Each row was made from one small tree. The marks that hang from a mark follow it in brackets, in the order of their numbers. Every link used is in the known rows. Write each row's tree.
Known rows
z_607[z_823 z_957]: [ 36  14  25 -13  -3  17  18   1   6   2  -2 -30   2 -15 -24 -16  37 -10
  -2   7  13   8   5 -15 -14]
z_163[z_823[z_607[z_202]]]: [ 12   4  11  14  -1   7 -16  -1 -24  -2   3  -6  -8 -33  -2 -18   2   0
   8  14   9 -16  17   4 -13]
z_682[z_202[z_823[z_957]]]: [ 15 -10   8   2   0  13  -1 -19 -15 -14 -21   2 -12  -8  -6   5 -16 -18
  -4  18 -14 -26 -12   9  22]
z_356[z_607[z_989]]: [ 28  -3   6   6   8  12   3  -7 -10   3   3 -25  -6   1 -11  -8 -11 -12
  15  -5  11  17  -2  10 -13]
z_989[z_823]: [  6  -5  17   2   4   6 -11 -24  -5  11  -1  -1 -11 -12 -24  -7  27 -14
  -9   0  15 -13  -1 -14 -22]
z_682[z_202[z_823[z_163 z_957]]]: [  3 -12  -4  -8  -8   8  -5 -13 -13  -5 -13   9  -1  -6  13  18  -9  -8
  -1  20 -17 -29 -14   9  31]
z_989[z_607[z_957[z_823[z_163 z_202]]]]: [ 11  -3  -8  -9  15 -17 -10  14  34 -21 -14  -7  14  14  -2   8   5  -8
 -17  -6  12  18 -14  -7 -13]
z_682[z_202[z_823[z_163 z_607]]]: [ -2 -12 -13   8  -8  -7   3  -8 -21 -13 -19  11 -11 -31  23   6   2  -5
   7  10 -12 -15   9   8  16]
z_202[z_682 z_823[z_163 z_957[z_989]]]: [-18   3  -5   6  -2   4  -6 -12  11   2  -6  29   1   9  -4  17 -14  11
   0   8 -14 -12 -16   4  36]
z_202[z_682 z_823[z_163 z_607 z_957]]: [-23   5 -15  -9   1   4  -1  10   4  26   9  38 -16   5  10  12  12  10
  -6  10  -9   5  -1   1  28]
z_957[z_989[z_823]]: [  1  -1  15  23  -1   3 -12 -34  -6 -10 -12   5 -10 -22 -25  -7   7 -10
   0 -13  15 -21  -2  -4 -17]
z_607[z_202[z_682 z_823[z_163]] z_989[z_957]]: [-14  -3  19 -24  -9  -3  19  19  -5  13  25 -23  18  33   3  -8 -13  10
  -4  -1 -22  -5   0 -22  21]
z_989[z_607 z_823]: [  9   4   2   6  10   4 -21  -6  -5   6  -5   9 -16  -5 -24 -17  13 -21
 -14 -10  19  -4  -5 -22 -18]
z_823[z_163 z_607[z_202[z_682]] z_957]: [-11  15 -22 -13 -11  10  -7  15  -5  27  24  22  -4   5  22   1  11   7
   6   2  -4   1   5   6   9]
z_607[z_202[z_823[z_163]] z_989]: [  4 -11  21  -8  -4  -1  20   6  -6  -2  14 -24  -2  -5   3 -11 -11  10
   7  -3   1 -28   4  -3  21]
z_682[z_202[z_823[z_163 z_607[z_957[z_989]]]]]: [  9   4  -5  10 -15  -9  16  -6 -15 -35 -28 -11   1 -42  15  -5  -8  -2
   7   3 -22 -15   2   3  18]
z_163[z_823[z_202[z_682] z_607 z_957[z_989]]]: [-17   8  -7  35   7   1 -24  -6  -7   4 -11  41 -17  -2  -9  12 -26   7
  -7  -3   2  -5  -2  25 -12]
z_356[z_607[z_202[z_823[z_163]] z_957]]: [  5  -8  12 -39   2  19  29  10   6  -3  16 -63  21 -12   5 -13   5  -4
  12  26 -13   0  -6 -12  15]
z_607[z_202[z_823]]: [  8 -11  22  -4   7  10  12  -9  -6 -13   0 -29  -8 -13 -14 -21  -3  -6
  10  17   0 -21  -1  -4  11]
z_823[z_163 z_202[z_682] z_607[z_957[z_989]]]: [ -6   9 -21   8   1 -10   8   4  13   1 -13   8   7  -6   3   5   9   6
   5 -10  -7  19   2   6 -16]
z_682[z_202[z_823[z_607]]]: [ 12  -8  -4  16  -1  -4   6 -14 -23 -22 -27   1 -20 -29   5  -8  -8 -14
   6   7 -10  -9  11   8   8]
z_356[z_607[z_202[z_823[z_163]] z_989]]: [ -1 -13  11 -18   0   9  25  10 -12   2  21 -41   6  -1  10  -9 -24   6
  17   1   0  -9  -1   4  18]
z_682[z_202[z_823[z_163 z_607 z_957[z_989]]]]: [ -9   2 -22  22 -19  -6  -3 -12 -24 -22 -23  25 -16 -30  24  16 -24   2
   2  -2 -11 -29  -6  20  33]
z_607[z_202 z_989[z_957[z_823[z_163]]]]: [  6  -2  18 -14 -15 -15   0   8  -3 -10  19 -23  26  25  13   2  -7   6
 -14 -14   4  -3  -1 -11   0]
z_957[z_823[z_163 z_202[z_682] z_607] z_989]: [-29  -5 -25  30   3 -26  -6  -5  16 -17 -18  40   2   6  15  24 -12  15
   2 -21   6  17   7  18 -16]
z_163[z_823[z_202[z_682] z_607]]: [-11  -5  -3  21  17   0 -17   1  -4  15  -8  25 -11  -2  -9   1  -4   2
  -2  10   4  11  13  10 -28]
z_957[z_823]: [ 19  -7  14  16   8  -7 -13 -21  14 -21 -16   1   2  -1 -17   3  10  -8
  -3   2  13  10   1   3 -11]

Write each row's tree
[-22  -4 -29   3  10  -7  -5   3   6  20  -3  29  -8   6  14  11  15   5
   4  -1   3  19   7  11 -22] | z_823[z_163 z_202[z_682] z_607]
[  8  12  -9   3 -10   2  -7   9 -15  19  14  28 -21  -2  15   7  10   7
  -8 -19  16  -1   0  13  10] | z_823[z_163 z_607[z_989] z_957]
[-16   7  16 -29 -18  -1   5  12 -12  31  38 -15  20  34   4  -8  10   3
 -12 -18 -11 -11   6 -31 -13] | z_607[z_202[z_682] z_989[z_823[z_163] z_957]]
[  0   9  -4  32  -7 -14  -1  -4   2 -30  -6  13   4  -8   0  -9 -14   7
  15 -20   0  11  18   9  -9] | z_957[z_823[z_607[z_202[z_682]]] z_989]
[  1  -9  -6   4   5 -10   9  -8  27 -29 -16 -30  26   0   4  19 -13   2
   3  -1   7  19 -13  11 -18] | z_356[z_607[z_957[z_823[z_163 z_202] z_989]]]
[-21   8   2 -11  -8 -11  11  19  -9  20  13  13  -1  24   8  -1  -1  13
 -13 -11 -13  18   5 -20  16] | z_202[z_682 z_823[z_163 z_607[z_989[z_957]]]]
[-10 -11  -3  16   3 -28   2   7   6  -4   0  21 -10   6  16  19  -4  12
  -9 -33  24   9   6  18 -21] | z_957[z_823[z_163 z_202 z_607[z_989]]]
[ -2   9 -20  -2  -5   6 -15  -1  -8  18   7  26 -16 -13  17  12  24   2
  -7   2  10  -2  -6  12   8] | z_823[z_163 z_607 z_957]
[ 35   5   9 -26   3  25  16   2   0  -6   9 -67  14 -14 -11 -28   8 -19
  18  18  -4  13  -2  -4 -15] | z_356[z_607[z_202 z_957]]
[ 29  14   7 -12   8  -2  -5  21  25 -23  -1 -20  24  21 -17 -23   2 -10
   1  -2  -9  25   7 -23 -10] | z_989[z_607[z_202[z_682] z_957[z_823]]]
[ -3   4   1 -15 -15  12  12  10   3  24  18  -9  17   7   9  -5  23   9
  15   7   2  -4  16  -6  -5] | z_607[z_202[z_682] z_823[z_163]]
[  8   2  -2 -31  -2   4  12  14  25  -5  18 -41  46  17  10   1   7   1
  14  15 -16  31   6 -10  -7] | z_356[z_607[z_202[z_682] z_957[z_823[z_163]]]]
[-27 -12  -8 -13   8 -19  -7  -1  24   2  -3  12  28  48   7  25   3   3
 -20   0  -8  23  -8  -8 -19] | z_989[z_957[z_823[z_163 z_202[z_682]]]]
[ 29   2  26  -9  -7 -13   5   3  19 -13   3 -18  23   6  -7   7  15   5
  -8 -12   4  12   0  -9  -2] | z_607[z_957[z_823[z_163]] z_989]
[-14  -6  -5   0   5  -6   3  -2  -4   2  -6  11 -19 -25  10  -1  19   5
  -2   9   2  -2   2  -1  18] | z_202[z_823[z_163 z_607]]
[  2 -11  13   8  17  13 -25 -12  -1  12  -8  11  -9   4 -18  16 -12  -4
 -16  20  12 -19 -14  18 -11] | z_163[z_823[z_202 z_957]]
[ -2 -16   9 -13   1   4   9  -2  -1  -4   7 -22   3 -12   2  -8   5   3
   8  18  -3 -25  -5  -5  21] | z_607[z_202[z_823[z_163]]]
[-17  -7  -8  15   3 -27   1  14  15   5   3  31  -1  26  14  21  -7  18
  -7 -32  10  26  15  13 -22] | z_957[z_823[z_163 z_202[z_682] z_607[z_989]]]
[ -7 -10 -15  -9   9   7 -12 -11   9  18  -1  14  -6   9   5  23   7  -4
 -10   8  13 -11 -20  19  -5] | z_823[z_163 z_202 z_957]
[ -7   1  -2   8  12   0   7  -2   1   8  -8  15 -19  -5 -12 -13   7   0
   6   8  -7  18  11  -6   7] | z_202[z_682 z_823[z_607]]
[ 25  15   5  -9  -9  -4   9  13  -5   6   9 -10  -4 -15   2  -9  26   2
  -1 -16   6  13   6  -5  -5] | z_823[z_163 z_607[z_957 z_989]]
[-34   2 -21 -22   9 -10 -18  13   5  31   8  18   8  43   1   6   8 -10
 -27 -11  -1   9 -15 -31 -24] | z_989[z_607 z_823[z_163 z_202[z_682]] z_957]
[ -6  -6  -7  42   9 -23  -4 -20   6 -36 -31  19 -18 -14  -3   8 -16   2
  -4 -23  22   6   3  25 -23] | z_957[z_823[z_202 z_607] z_989]
[ -3  13  -2  15  -4   2 -10  -2  -6  -5   4   4  -1   3 -19 -26 -15 -11
   9 -20   2 -10   2 -16 -13] | z_957[z_989[z_607[z_202[z_682]] z_823]]
[  4   2  13  17   3  11  -2 -23   0 -17 -17   8 -19  -8 -23   2 -17  -2
  -5   5   3 -21 -21  10  30] | z_202[z_823[z_957[z_989]]]
[-14  11 -21  12   4   3 -15   7   8  -3  -9  37  -4  16  -5   6 -27   3
  -2   1  -8  -5 -24  -5  41] | z_202[z_682 z_823[z_163 z_957[z_989[z_607]]]]
[  7   5   0 -13  -5  26  21   8  -3  18  18 -31  10   9  -4 -16   1  -3
  26   9   5  18  14  -1 -16] | z_356[z_607[z_202[z_682] z_823]]
[-20  -6  -9 -34   1  22   8  13   4  23  27 -12  13  19  15   6 -15   2
  13  27 -17   0  -9   1  28] | z_356[z_607[z_202[z_682 z_823[z_163 z_957]]]]
[ 26  17  28   0  -7   6   3  27 -13  10  18 -22   8  -6 -14 -27  -3   6
   7  -5 -13   7  28 -10 -17] | z_163[z_823[z_607[z_202[z_682] z_957 z_989]]]
